Every row comes from one small tree of marks. The marks that hang from a mark follow it in brackets, in the order of their numbers. Every link used is in the known rows. Which tree was each row made from?
Known rows
q902(q158(q9)): [0.256 1.419 -2.057 -0.671 -0.555 -1.097 0.669 -0.684 -0.771 -0.623 -1.786 0.623 -0.166 -0.125 0.342 -0.563 -0.305 -7.047 0.215 2.189]
q882(q830(q128 q902)): [1.874 -1.556 0.150 0.591 0.061 0.513 -0.135 1.748 -0.138 0.482 1.436 -0.058 -1.566 0.977 -0.567 -0.499 0.827 3.700 -0.745 -3.880]
q902(q158 q830(q128 q460)): [-0.994 0.947 2.305 0.694 -0.482 -0.140 0.965 0.828 -0.850 0.620 0.276 0.277 -0.555 -0.203 0.456 1.174 -0.358 -0.272 0.045 0.781]
q158(q9): [0.122 0.827 -1.733 -0.230 -0.260 -0.958 0.089 0.525 -0.201 -0.043 -0.809 0.478 0.543 -0.542 0.465 -0.880 -0.400 -6.288 0.011 -0.242]
q460(q830(q902(q158(q9)))): [2.236 -0.205 -3.944 -0.514 0.611 -0.183 0.445 -1.918 -0.929 -1.567 -1.814 0.397 -0.951 0.837 -0.053 -3.307 -0.095 -4.188 -0.255 1.428]
q830(q460): [-1.456 0.259 0.125 0.494 0.492 -0.581 -0.772 0.673 -0.784 -0.089 0.223 -0.196 0.611 -0.396 0.541 -1.056 -0.774 -1.241 0.310 -1.200]
q128(q830(q460 q902)): [0.483 -0.997 0.018 0.439 0.696 0.210 -0.928 -0.632 0.504 0.493 0.555 -0.961 1.132 -0.226 -0.205 -1.631 -0.797 0.845 0.309 -0.944]
q9(q830(q460 q882)): [-1.878 -0.356 -0.654 0.170 -0.017 -0.175 -0.754 0.302 0.536 0.365 0.810 -0.331 1.889 -0.812 0.814 1.736 -0.359 -0.230 0.502 -0.588]
q9(q158 q830): [-0.598 0.600 -1.136 0.560 -1.012 -0.467 1.002 -0.447 -0.175 0.493 -0.175 0.240 -0.402 -0.784 0.777 1.690 -0.852 -7.471 -0.304 0.464]
q460(q830(q128 q882)): [-1.273 -0.151 1.316 -1.099 1.018 -0.123 -0.153 0.695 0.868 -0.942 0.138 -1.013 0.440 0.638 -0.299 -1.786 0.395 2.626 -0.352 -2.606]
q830(q128 q460 q882 q902(q158)): [-0.448 0.111 1.564 -0.421 0.565 0.602 -0.772 -0.441 0.160 -0.431 -0.008 -0.272 -0.650 0.502 -0.762 -0.030 0.468 5.038 -0.035 0.903]
q9(q158 q830(q128 q460 q882 q902)): [-1.075 0.004 1.597 0.378 -0.316 0.641 -0.475 -0.445 1.136 0.258 0.644 0.379 -0.100 -0.718 -0.286 2.257 0.228 2.698 -0.181 0.753]
q460(q830(q902)): [1.869 -1.447 -2.721 0.391 1.419 0.505 -0.152 -0.402 -0.661 -0.597 0.175 -0.806 -0.949 0.948 0.042 -3.733 -0.488 -1.520 -0.818 -2.701]
q128(q830(q460 q882 q902)): [0.005 -1.192 -0.221 -0.373 0.896 0.307 -1.533 -1.201 2.118 -0.027 0.641 -0.915 2.074 -0.150 -0.538 -0.923 -0.100 3.400 0.396 -0.386]
q460(q830): [-0.101 -0.385 -1.581 -0.121 1.031 -0.453 0.194 0.024 -0.701 -0.874 -0.246 -0.813 0.028 0.559 0.457 -3.110 -0.646 -3.005 -0.291 -2.482]
q902(q158(q9) q830(q128)): [0.578 1.522 0.302 0.005 -1.201 -0.508 1.749 0.670 -0.208 0.647 -0.776 0.986 -0.574 -0.411 0.372 1.245 0.026 -5.220 -0.255 1.808]
q882(q830): [0.594 -1.073 -1.687 0.257 -0.178 -0.686 -0.050 0.993 -0.155 -0.251 0.769 0.144 -0.119 0.677 0.288 -0.423 0.335 -0.919 -0.142 -3.046]
q158(q9(q830(q128))): [-0.566 0.954 0.629 0.123 -1.132 -0.454 0.879 1.969 -0.619 1.414 -0.001 0.131 0.545 -1.090 0.657 1.715 -0.280 -4.535 0.048 -1.000]
q902(q158(q9) q830(q460)): [0.014 1.182 -1.685 0.420 -0.800 -0.923 0.660 -0.644 -0.463 -0.269 -1.021 1.565 0.753 -0.811 0.881 0.681 -0.418 -5.305 0.506 3.176]
q460(q830(q128)): [-0.743 0.033 1.411 -0.311 0.802 -0.240 0.385 1.257 -0.757 -0.381 0.027 -1.074 -0.429 0.570 0.054 -2.482 -0.276 0.091 -0.412 -3.094]
q882(q830(q128 q902(q158))): [2.054 -1.021 -0.167 0.172 -0.275 0.365 0.470 0.466 -0.777 -0.102 0.467 0.087 -2.313 1.484 -0.677 -0.148 0.923 2.997 -0.540 -1.457]

Write each row's tree
[-2.172 1.421 1.158 -0.906 -1.007 -0.655 0.020 0.038 0.188 -0.079 -0.874 0.601 1.495 -0.876 0.297 2.707 0.358 0.232 0.997 2.710] => q902(q158(q9(q830(q128 q460 q882))))
[1.697 -0.127 -2.528 -1.506 -0.147 -0.217 -0.069 -2.571 2.108 -0.599 -1.411 -0.047 1.257 0.107 -0.741 -0.478 0.357 -2.246 0.296 3.073] => q128(q830(q882 q902(q158(q9))))
[-1.927 -0.153 0.938 -0.898 0.492 -0.658 -1.192 -0.758 2.117 -0.275 0.195 -0.950 3.054 -0.489 -0.113 -0.231 -0.248 1.943 0.915 -0.226] => q128(q830(q460 q882))
[0.836 -0.446 -2.540 1.038 -0.259 0.131 -0.481 0.097 -0.769 0.758 0.152 0.691 0.877 -1.112 0.769 0.440 -0.625 -3.134 0.295 0.150] => q158(q9(q830(q460 q902)))
[1.281 -0.319 -2.251 1.131 -0.582 0.558 0.670 -0.960 -0.202 0.768 0.217 0.267 -1.319 -0.414 0.357 1.027 -0.693 -5.960 -0.808 0.369] => q9(q158 q830(q902))
[1.310 -0.329 -0.066 -0.224 0.863 0.618 0.675 -0.415 -1.307 -0.714 -0.545 -0.913 -2.210 1.380 -0.496 -2.879 -0.054 0.797 -0.708 -0.897] => q460(q830(q128 q902(q158)))
[-0.301 0.098 1.441 0.092 -0.139 0.278 0.670 1.565 1.642 1.082 1.262 -0.122 0.322 -0.228 0.126 1.591 0.334 0.016 -0.755 -1.684] => q902(q830(q128 q882))
[-0.441 -0.252 0.868 0.074 -0.095 0.880 -0.209 -0.223 -0.129 0.553 0.504 -0.407 -0.288 0.006 -0.146 2.076 0.213 3.544 0.113 0.808] => q9(q830(q128 q460 q882 q902(q158)))
[0.760 -0.641 -0.273 -1.030 1.109 0.731 0.111 -0.981 0.287 -1.225 -0.467 -0.850 -1.277 1.429 -0.827 -2.079 0.616 3.307 -0.622 -0.269] => q460(q830(q128 q882 q902(q158)))
[-0.109 -0.227 2.120 0.825 0.711 0.618 -0.787 1.365 -0.866 0.699 0.929 -0.452 -0.776 -0.029 -0.305 -1.091 -0.272 3.244 -0.280 -2.166] => q830(q128 q460 q902)
[0.766 -0.970 0.827 0.414 -0.038 0.167 -0.374 0.351 -1.034 -0.541 0.517 0.345 -1.535 1.080 -0.560 -0.190 0.838 5.985 0.093 -0.881] => q882(q830(q128 q460 q902(q158)))
[1.050 -0.186 -0.032 -0.073 -0.504 -0.402 -0.401 0.114 -0.670 -0.939 -0.499 1.396 -0.663 0.557 -0.558 -0.174 1.149 3.980 0.482 0.791] => q882(q830(q128 q460 q902(q158(q9))))
[-0.499 0.906 -1.863 -0.428 -0.513 -0.842 0.173 -1.207 1.170 -0.822 -0.952 1.597 1.605 -0.653 0.554 1.393 0.268 -2.710 0.572 3.670] => q902(q158(q9) q830(q460 q882))
[-2.543 0.154 2.341 0.014 -0.181 0.043 -0.494 1.466 0.434 0.849 1.089 -0.557 1.459 -0.764 0.404 2.342 -0.018 2.861 0.417 -1.330] => q9(q830(q128 q460 q882))
[0.168 -0.572 -0.562 -0.805 0.551 0.212 -0.897 -2.451 1.514 -0.624 -0.374 -0.743 1.300 0.321 -0.658 -0.593 -0.031 2.637 0.582 1.993] => q128(q830(q460 q882 q902(q158)))
[-0.025 0.329 1.726 0.397 0.375 0.501 -0.207 0.079 -1.437 0.113 -0.074 -0.286 -1.510 0.376 -0.413 -0.807 -0.204 2.465 -0.084 0.259] => q830(q128 q460 q902(q158))
[-1.375 0.739 2.146 -0.105 -0.253 -0.034 0.426 0.220 0.792 0.104 0.323 0.316 0.313 -0.133 0.105 1.897 0.287 2.234 0.114 1.359] => q902(q158 q830(q128 q460 q882))
[-0.203 0.801 0.704 -0.904 0.109 0.025 -0.800 -0.669 0.524 -0.814 -0.961 0.797 0.211 -0.068 -0.724 0.013 0.778 3.134 0.352 2.540] => q830(q128 q460 q882 q902(q158(q9)))
[-0.629 0.202 1.839 1.147 -0.540 0.565 0.076 0.124 -0.483 0.804 0.539 0.325 -0.901 -0.822 0.065 1.519 -0.447 0.095 -0.240 0.214] => q9(q158 q830(q128 q460 q902))
[1.893 -0.544 -1.477 -0.220 0.116 0.272 0.485 -1.777 0.145 0.374 -0.515 -1.103 -0.511 0.551 -0.429 -1.221 -0.613 -2.984 -0.119 0.794] => q128(q830(q902(q158)))
[-1.569 0.182 2.394 0.274 0.108 0.097 -0.131 1.458 1.367 0.630 1.327 0.183 1.117 -0.605 0.215 1.547 0.221 3.043 -0.075 -1.106] => q902(q830(q128 q460 q882))
[-1.234 1.449 1.245 -0.588 -0.729 -0.607 0.405 0.033 1.123 -0.333 -0.639 1.353 1.132 -0.712 0.141 1.995 0.616 0.385 0.471 3.060] => q902(q158(q9) q830(q128 q460 q882))
[1.965 -0.657 -2.952 0.867 -0.377 0.742 1.003 -0.752 -1.454 1.043 0.090 -0.469 -1.658 0.267 0.504 0.713 -0.731 -5.006 -0.516 0.314] => q9(q830(q902(q158)))
[-0.003 -0.068 1.006 0.900 -0.339 0.802 0.324 0.350 -1.729 1.068 0.451 -0.449 -1.197 -0.115 0.222 1.289 -0.465 1.087 0.072 0.287] => q9(q830(q128 q460 q902(q158)))
[0.670 -1.471 1.270 0.832 0.268 0.317 -0.964 1.570 -0.398 0.026 1.522 0.239 -0.638 0.661 -0.464 -0.631 0.782 6.783 -0.102 -3.346] => q882(q830(q128 q460 q902))
[1.127 0.126 -1.111 -1.505 0.631 0.155 0.116 -1.237 0.606 -1.643 -1.430 0.198 -0.447 0.903 -0.824 -1.999 0.923 1.465 -0.271 1.271] => q460(q830(q128 q882 q902(q158(q9))))
[-1.822 1.005 1.676 0.366 -0.861 -0.611 -0.004 1.792 -0.843 1.006 0.030 0.370 1.386 -1.450 0.771 1.589 -0.365 -1.591 0.721 -0.366] => q158(q9(q830(q128 q460)))
